Each row was made from one path, in order. Every step used is in the known rows, and no mark comes twice. Write each row's path.
Known rows:
K > T: -16.6,-5.6,11.6,-21.4,-7.3,-6.0,10.1,4.9,7.3,-3.5,-12.3,5.7,-20.3,24.6,-3.4,-8.4,-5.9,1.5,2.8,3.3,18.7,0.3,0.8,11.4,-4.2,4.8,22.1,-10.3,11.4,-10.7,11.7
K > C: 16.1,-7.2,-6.0,1.3,4.6,-2.0,8.9,4.1,-2.7,-8.2,-20.1,-9.0,-12.6,25.5,-4.5,3.4,-11.8,-12.1,-6.2,-6.8,7.7,6.3,-12.9,-26.9,-3.0,-3.7,-11.8,-16.6,-2.9,-10.1,15.3
K > M: -17.5,1.2,8.1,36.1,-5.5,-3.3,20.0,-0.9,2.2,1.5,-20.2,-4.2,-27.9,7.4,-9.7,-3.7,-3.6,9.8,2.4,-10.4,-3.4,-12.7,-2.9,-9.1,9.4,17.4,1.4,-8.3,11.6,-8.9,14.4
M > K > S: -3.0,1.1,5.4,16.2,3.5,10.7,-1.5,12.7,-1.7,5.9,-14.1,-13.5,21.6,-7.0,10.8,1.1,5.2,0.7,18.0,-4.1,-9.6,11.0,11.4,0.8,13.8,13.9,-13.3,-1.4,1.5,2.7,6.1
T > P > N: -3.7,-12.8,-21.9,-23.6,-0.7,-0.6,2.4,-10.5,14.5,21.6,28.9,12.5,-8.2,14.4,5.8,-7.4,-14.2,-1.8,0.1,1.2,7.3,-17.2,-2.8,1.5,-26.5,-11.1,-1.8,11.1,14.2,12.8,-3.8
C > K > T: -27.3,15.0,27.4,3.5,-8.9,2.3,-7.1,6.6,-1.7,-12.0,-12.0,-19.5,1.3,16.7,-4.5,-3.3,7.4,-11.8,4.4,2.7,-27.6,-0.4,-4.7,34.1,11.8,0.5,21.3,-11.6,-4.0,-4.0,10.3
N > P > C > K: 9.3,-22.0,-68.8,8.6,2.5,-1.4,-0.3,5.0,-2.7,-7.4,4.9,-3.6,13.2,-0.2,-8.0,4.9,0.8,5.3,-13.8,-8.1,-2.7,-5.5,-6.5,1.0,9.4,-5.5,-19.3,2.9,-10.8,-11.1,-16.9
P > H: -7.7,4.6,36.6,6.6,3.0,1.5,11.1,-4.6,30.3,8.3,-2.7,11.6,-21.8,17.4,-1.9,-11.6,6.3,-3.9,-10.1,-1.5,-14.6,0.9,-0.2,-18.0,-15.4,-27.1,5.9,0.8,5.8,-7.4,4.5
C > K > S: -1.3,17.3,42.0,12.2,-8.7,10.2,-13.5,12.0,-7.1,-12.5,-17.2,-32.0,10.0,3.8,-11.4,1.4,8.8,-21.6,5.2,-4.6,-41.1,6.8,-4.1,24.6,6.1,-1.5,9.0,-5.1,-5.4,1.4,8.3
S > K > T: -14.2,21.6,12.1,-7.6,-8.5,-7.6,16.9,-4.1,-2.7,-8.5,-16.6,12.7,-17.0,-5.7,24.6,2.6,9.7,-2.2,0.4,0.5,-2.4,27.8,0.7,5.1,6.4,8.1,20.5,-21.0,-4.0,-12.7,-2.2
S > P > H: 4.8,4.6,30.7,-7.5,0.9,-9.8,12.6,-13.1,11.2,-6.4,17.5,21.5,-8.5,-19.1,-0.9,-2.0,7.0,0.0,-8.3,6.8,-2.0,14.3,0.5,-14.7,-12.1,-24.8,7.9,10.0,-1.1,-8.1,-1.5
N > K > S > P: 11.1,-4.8,14.4,17.6,-2.4,10.3,-3.6,11.0,-16.5,0.5,-31.1,-1.5,5.8,-16.6,-4.5,8.0,-0.1,-1.9,2.2,7.1,0.1,25.9,11.7,-3.4,-21.3,28.5,-10.9,14.3,1.1,-4.8,4.3
C > K: -23.0,7.9,5.6,28.6,-3.5,4.7,-5.0,1.1,-0.4,-8.3,-1.5,-27.1,-0.4,11.7,-2.3,5.2,7.4,-24.1,-0.8,-5.7,-35.5,1.0,-9.7,19.7,3.7,-10.7,12.1,-8.9,-8.9,0.5,13.7
M > P > N > K > T: -13.0,-13.7,-40.7,-9.1,6.6,-0.4,-12.4,-1.0,-1.0,11.3,-4.5,17.4,-11.8,1.9,12.1,-5.7,-14.5,11.8,5.7,22.9,8.8,-19.7,7.6,6.3,-9.9,5.3,-0.9,4.3,12.3,6.1,2.7
S > K > M: -16.2,27.4,10.9,32.6,-6.1,-4.7,22.7,-8.5,-7.2,-5.0,-19.6,8.3,-24.6,-17.4,19.2,6.1,10.2,3.8,0.4,-8.9,-17.4,18.1,-3.0,-10.0,16.9,16.2,7.5,-20.5,-4.1,-9.6,-0.2
C > K > T > P > N: -24.1,16.9,25.1,-16.7,-9.4,3.4,-12.8,2.6,0.6,-1.2,1.5,-13.0,4.4,14.4,-2.9,-9.1,3.7,-5.2,7.4,8.4,-26.9,-9.9,-4.0,38.9,5.9,-0.3,17.5,-2.9,0.9,3.6,-0.3
N > P > C > K > T: 8.0,-16.6,-58.0,-3.6,-0.3,-2.8,-2.0,7.4,-4.0,-8.2,-0.7,-1.6,13.4,1.3,-9.4,1.2,2.0,11.3,-11.3,-4.7,0.3,-5.9,-4.9,7.7,12.7,-0.5,-14.1,2.4,-8.4,-14.1,-17.7
N > P: -4.2,-30.8,-77.7,2.0,-4.8,-4.0,11.9,4.2,1.5,3.6,-1.1,5.5,-0.7,-0.2,1.7,1.5,-8.7,2.4,-6.9,-3.2,-12.1,4.5,-3.9,8.6,-15.1,0.4,-17.7,9.0,3.9,-17.7,-7.9
P > N > K > S: 4.9,-9.4,5.8,21.2,8.4,9.1,-3.4,-2.3,-9.8,6.5,-27.2,-10.7,-27.9,6.2,-0.8,-5.1,-0.9,5.2,-5.0,-0.6,-4.2,-13.5,18.1,-8.1,-26.1,-1.4,-3.4,3.6,17.6,19.5,4.5
M > P > T: -1.6,-17.7,-28.3,-31.1,-0.7,-12.2,-3.8,-4.1,11.1,2.6,25.7,15.0,2.4,-2.8,6.2,-0.8,-12.8,4.8,0.9,15.2,20.8,-16.1,1.6,5.5,-17.2,-12.1,22.4,4.9,1.4,-6.8,5.3

Which path is each row?
11.8,-8.5,-8.6,4.0,9.2,-7.9,6.1,-15.3,-16.5,-7.9,-1.5,7.9,-13.8,-21.7,1.4,3.7,-0.3,6.3,-7.6,6.2,6.3,3.1,9.1,-17.3,-15.4,-8.1,-3.0,6.4,3.2,9.0,0.6
S > P > N > K > C
-7.4,-12.5,-24.6,-10.9,0.7,5.5,-2.0,-6.8,8.8,26.7,17.3,13.4,-3.3,8.7,7.7,-4.7,-12.8,1.4,0.6,6.4,8.1,-11.2,2.7,0.4,-31.8,2.5,-10.0,17.1,12.4,11.8,-5.7
T > P > N > K
46.0,-1.5,37.8,-23.1,-0.6,-3.7,-1.2,5.9,-10.3,-18.4,-2.8,-1.1,5.6,-14.7,-19.8,3.8,0.8,-1.3,-2.9,-7.8,21.9,14.4,3.7,-13.4,-0.9,-3.8,0.9,4.9,-1.1,0.0,-2.1
K > S > P > C
3.2,-8.7,-8.1,-18.7,-1.6,8.3,-6.4,-1.8,4.9,24.4,9.0,9.0,2.7,6.4,4.0,-6.3,-12.0,2.6,4.0,6.7,4.5,-8.4,5.1,3.8,-29.8,7.5,-10.8,18.6,13.8,13.1,-8.0
T > P > N > K > S
8.1,3.3,25.0,-5.0,2.1,1.4,-1.0,5.9,-7.0,-1.5,0.0,-8.2,30.7,-29.9,8.2,2.4,11.1,9.6,15.9,1.3,-5.3,12.9,16.9,3.1,11.0,7.6,-2.4,6.3,-0.9,2.7,-1.3
M > K > S > P > T
5.7,-6.5,10.9,25.6,-1.6,15.8,-4.5,16.3,-10.7,7.3,-42.1,-8.7,-0.8,1.2,-3.1,5.3,-2.8,-6.4,1.7,3.0,-0.5,20.2,10.7,-3.4,-21.9,27.9,-10.6,8.7,4.8,-4.1,9.9
N > K > S
32.3,-0.5,42.5,-23.8,-2.6,-2.1,-0.2,-0.1,-12.2,-13.6,-5.3,-3.6,-7.4,-17.0,-12.0,-2.6,0.3,0.9,1.4,-1.7,-1.1,6.9,10.4,-0.2,-14.1,-8.1,6.6,8.1,10.9,8.5,-1.1
K > S > P > N
0.5,-9.6,-20.9,-15.2,2.1,6.5,-2.8,-4.5,4.9,22.4,9.2,11.9,-0.9,11.5,7.1,-5.1,-14.8,2.4,0.1,6.2,6.9,-9.2,-0.5,-4.6,-25.7,6.5,-16.8,12.1,9.4,10.6,-4.3
T > P > N > K > C
11.8,-4.6,-7.4,25.4,10.8,-0.6,-4.1,-1.6,2.1,-14.7,10.1,-18.0,-2.8,17.3,-16.2,8.6,7.7,-12.2,-16.4,-18.8,18.3,-10.2,-9.8,-19.0,17.7,-21.0,2.5,-15.0,-15.6,6.0,4.2
P > C > K
16.0,-3.3,-21.6,-12.6,6.5,-0.1,-21.2,7.6,-0.8,-6.2,10.6,3.2,14.1,1.4,-4.6,4.6,-7.6,-3.2,0.7,5.8,14.7,-12.1,-8.3,-2.9,18.1,-4.8,-3.0,-2.4,-10.1,0.4,-1.0
M > P > C > K > S
18.9,-2.0,-2.6,4.9,6.1,-11.6,2.0,-11.7,-8.1,-22.5,24.3,2.5,6.4,-18.5,-10.8,11.5,7.6,-5.0,-12.5,-6.2,18.0,6.8,-5.2,-15.8,10.1,-20.0,5.5,0.1,-15.8,2.2,-2.3
S > P > C > K
-17.6,0.3,-10.4,-11.0,4.1,2.5,-1.2,7.6,8.7,13.8,7.9,7.8,28.0,2.8,14.8,-4.7,1.3,14.5,17.1,3.2,21.5,-1.1,6.7,3.7,23.1,17.2,-10.2,-1.0,0.8,-0.9,-4.7
M > K > T > P > C
8.9,20.1,60.0,-8.6,-9.8,1.5,-12.9,4.5,-13.1,-20.6,-2.2,-26.1,17.7,-18.0,-13.5,2.6,13.2,-11.0,4.0,1.8,-34.7,9.3,1.2,27.9,1.4,-5.6,19.8,3.5,-7.9,1.4,1.5
C > K > S > P > T
-5.2,0.7,14.9,-29.2,-4.5,3.7,3.6,-2.7,32.8,26.8,25.3,24.9,5.4,14.3,3.9,-10.3,-7.2,-3.3,0.5,6.4,-1.3,1.8,-9.2,-3.8,-21.7,-11.4,-4.9,16.9,5.4,-6.8,-7.6
T > P > H
27.9,3.5,19.4,10.9,7.6,3.8,-11.1,5.8,-3.7,-17.4,-1.1,-21.8,3.9,12.3,-20.9,7.0,8.8,-10.2,-12.0,-19.2,15.7,-6.8,-5.6,-14.5,19.8,-13.8,1.3,-10.8,-13.4,6.7,0.8
P > C > K > S
8.0,-3.3,-15.6,-15.9,-0.2,1.9,-7.5,-1.1,12.8,10.1,36.0,5.7,19.6,14.4,-5.9,2.6,-5.7,-9.0,-4.3,-6.5,19.0,-5.8,-13.8,-5.0,4.0,-5.3,-7.1,6.2,-9.3,3.4,-7.9
T > P > C > K
-27.6,2.4,-10.6,-13.4,3.2,3.5,-1.2,3.4,7.1,18.3,5.1,5.4,19.5,1.4,19.3,-9.7,0.6,16.8,19.8,8.4,4.1,-6.7,11.5,13.4,15.2,14.6,-5.2,0.7,7.6,5.1,-3.0
M > K > T > P > N
24.3,-14.1,-14.6,-2.7,8.4,-15.2,11.1,-12.8,-3.6,-17.6,28.0,11.4,-3.0,-15.4,-9.8,10.9,0.7,-0.5,-15.3,-9.1,40.1,7.2,-3.3,-29.8,1.5,-20.0,4.1,0.2,-9.5,0.0,-0.1
S > P > C
17.8,0.9,11.4,-8.2,3.7,-13.4,1.1,-8.8,-9.1,-23.4,20.5,3.8,6.9,-17.6,-12.4,8.1,8.2,1.2,-9.6,-3.1,22.0,6.2,-3.5,-8.9,14.9,-14.4,9.8,-1.2,-13.8,-0.8,-3.4
S > P > C > K > T
-25.8,21.5,9.0,30.9,-3.7,3.0,-8.7,-0.7,-8.3,-4.9,-12.2,-18.5,-4.1,-3.3,-3.2,-3.7,4.7,2.4,8.8,5.7,-42.5,-21.8,-5.1,23.6,25.8,6.0,3.3,-7.5,0.0,3.5,6.6
C > K > M > P > N
19.2,2.1,1.4,-24.7,-2.2,4.8,-11.5,4.7,9.6,8.0,27.5,1.2,24.8,10.2,-9.4,1.3,-5.3,-7.5,-0.6,-5.9,16.7,-4.2,-11.5,-1.0,3.9,-2.1,-9.3,8.7,-6.9,4.0,-10.1
T > P > C > K > S
-4.0,21.7,10.8,-25.9,-8.2,-7.2,10.8,-4.0,1.7,-3.0,2.9,23.9,-2.8,-7.1,20.8,2.7,6.2,3.2,0.7,0.7,12.8,22.6,-3.5,0.7,12.3,10.4,12.5,-14.8,-7.1,-9.0,-14.4
S > K > T > P > C
-9.9,-6.5,-16.1,-3.1,-1.6,5.2,1.1,-6.2,7.0,27.6,7.5,13.0,-7.1,5.7,4.8,-7.1,-11.2,10.7,3.7,6.0,3.2,-16.5,2.7,0.5,-20.7,13.1,-12.6,16.2,15.1,9.9,-6.2
T > P > N > K > M
-8.0,0.2,-21.6,23.3,12.0,5.1,5.0,6.9,-3.0,4.3,-14.2,-11.8,17.5,4.2,16.4,4.9,0.9,-0.5,10.9,-4.4,-4.6,7.7,0.5,-17.8,20.1,7.9,-23.6,-12.7,-6.7,-2.2,10.5
M > K > C
-13.0,-10.1,-4.7,14.1,8.2,3.2,0.5,-6.6,-5.3,9.0,-24.2,-2.2,-35.7,13.6,2.9,-9.2,-1.4,11.5,-5.2,5.3,7.2,-18.6,16.8,-2.5,-22.6,1.6,5.6,-1.4,18.5,14.8,5.8
P > N > K > T
-4.0,25.2,-4.0,19.7,-1.8,-6.0,13.3,-7.1,-6.1,-4.7,-11.9,18.4,-13.4,-23.7,19.8,6.9,6.6,10.7,1.2,-2.1,-0.7,11.0,-4.1,-15.3,30.4,16.9,1.4,-18.6,-9.1,-9.1,-7.4
S > K > M > P > C
-24.0,20.3,19.9,21.3,-7.5,-0.8,-8.3,0.9,-4.9,-6.3,-6.4,-18.2,4.1,-6.5,-6.1,-2.1,5.8,3.8,9.0,6.7,-35.0,-16.9,-4.6,25.7,23.1,8.6,13.2,-5.2,-3.7,-5.4,7.2
C > K > M > P > T
